Each row comes from the steps of one walk. Every step used is in the known rows, and no mark comes twice. Write the walk behind each row, first mark first.
Known rows:
S > C: [-13  13  -2  -3   6   1  -6   1  -5   5  19  -9   6  20  11   4 -23  -2
   8]
D > W > C: [  2 -23 -26   7 -24 -13  -6 -22  13  10  20 -12  21  13 -42 -24   0  -9
  -9]
C > S > L > U > M > W > D: [-13  12  -2  26  -5  12 -14   3   8  -1 -25  24 -16  49  -2 -28 -18  -7
  22]
C > S > L > B > D: [ -2  14  -3  19   5   7 -23   9   2 -13   2   4 -10  60   3 -19 -42  -1
  -1]
L > B > D > W > C: [ -9 -11   2   7   1   1 -12  -2  -8  11  -1 -11  24  33 -43 -20 -36 -14
  -9]
S > L: [  5  -6 -27   9  12   3 -18  -2   8  -5   5  11   3  26  26 -15  -7   0
   7]
W > C > S > L > U > M: [ -8   5 -14  18  -9   5 -10  -7  23  11  -1  17  -9  45 -15 -10 -30  -1
   1]
S > C > W: [-21  30 -15  -1   3 -14 -10  12  -1   0  21 -32   7  19   4  -6 -10   3
   5]
B > L > U > M > W > C > S: [ -2 -11   0  42   8  30   1  -7 -10  11 -43  34 -19   5 -28 -12   1 -14
   1]
U > L: [ -1 -22  -9  34   1   7   7  -4  -1   6 -17   9  -5 -20   2  14  12  -5
  -9]
M > U: [-17  -2  18   4   0  -2  -1   7  -2  -8 -19   7   0 -11  -3 -14 -17  -2
  32]
U > M > W: [-10 -15  -2  19   1   9  -4 -12 -14   7 -41  27 -16 -16  -7   1  30 -14
  35]
B > L > U: [  4  -4   1  23  20  26   4   0 -13   4 -26  17  -4  -8  -5  -8  -2  -7
 -19]
S > L > U > M > W: [-10   2 -18  13  14  13 -14  -8   2   4 -35  34  -2   6  22 -17   2 -11
  24]
W > C > S: [  1   4   2  12 -21  -4  -2   2  22   6  18   0  -6  42 -32  -7 -26   4
  -3]
M > U > L > B > D > W: [-22 -25  10  37   3   4  -3   1 -12   0 -35   5   9 -13 -24 -18 -22 -15
  19]
C > S > L > U > M: [ -9  18 -14  17   0   7 -13  -6  10  -6 -16  19 -22  30  14 -12 -23  -2
   1]
U > L > B: [ -3 -16   1  20   3  15  -4  -2  -7  17 -22   9  -7  -2  -5   9  -5 -12
 -13]
M > U > L > B > D > W > C > S: [-22 -20  12  44 -11   2  -5   2  -1   1 -25   5   3  11 -41 -23 -37 -12
  17]
D > W > C > S > L > B: [  3 -12 -30  11 -25  -8 -23 -20  17   8  24  -9   9  55 -37 -38 -20 -12
 -12]
L > B > D > W > C > S: [ -7  -2   4  14  -6   1 -14  -1  -4   6   2 -13  13  45 -47 -22 -41 -12
 -10]

Write each row's walk:
[ -1 -16 -26  40   0  -9  -9  -6   8 -12  14  -8  24  40 -35 -29 -28  -4
  -3] | B > D > W > C > S > L
[ -9  -2 -19  16  10  14 -14  -8  10  12 -28  34   2  16   8 -17  -5 -11
  24] | S > L > U > M > W > C
[  6 -15 -38  18 -25 -13 -15 -21  22   1  28  -9  10  43 -34 -35 -10  -6
  -8] | D > W > C > S > L
[ -2   1  -5  22  -3   5 -18   8  17   4  15   6   4  71 -26 -18 -49   0
   1] | W > C > S > L > B > D
[-28  25  -4   4   1  -9  -9  20   0   8  20 -39  13  44 -11 -16 -20  -1
  11] | S > C > W > D
[ -7  -5 -20  35   1  -6  -4  -5   9  -8   5  -4  26  32 -36 -30 -33  -4
  -6] | B > D > W > C > S > L > U
[-18   4   8   7  -2  12   5  -8   2  20 -44  32  -2 -18 -19  -4   3 -13
  25] | L > U > M > W > C
[  3   6   6  19 -15   6  -9   6  18   2  -9  28   0  34 -23 -28  -4  -5
  33] | M > W > C > S > L > U
[-12 -14  -5  35   4  15 -19  -5  -7   9 -32  30 -10  37 -24 -13 -10 -16
  35] | U > M > W > C > S > L > B > D
[ -2   5 -16  22  -2   0 -26  -2   2 -14   6  -2  -4  59  -7 -30 -35  -5
  -8] | C > S > L > B > D > W
[-21  12   3   0   6  10   6 -12  -3  14 -39  20  -8 -24   3   6  -6  -9
   1] | L > U > M
[ -6 -16 -14  32  -6   9 -15 -12   4   8 -26  33 -17  22 -15 -10  10 -11
  37] | U > M > W > C > S > L
[ -5 -15 -15  27   7  -9   1  -6 -11 -12   2 -14  25  -1 -26 -18  -7  -6
  -4] | B > D > W
[-20 -16  21  20   0   9  -2   6  -8   7 -36  14  -7 -11  -7  -6 -20 -11
  22] | M > U > L > B
[-18 -22   5  24   0  14  -4  -4 -12  15 -42  20 -10   9 -23  -8  19 -16
  41] | U > M > W > D
[ -7  17  -9  23  -3   8 -15  -4   8  -8 -25  28 -21  26   9 -19  -7  -5
  18] | C > S > L > U > M > W
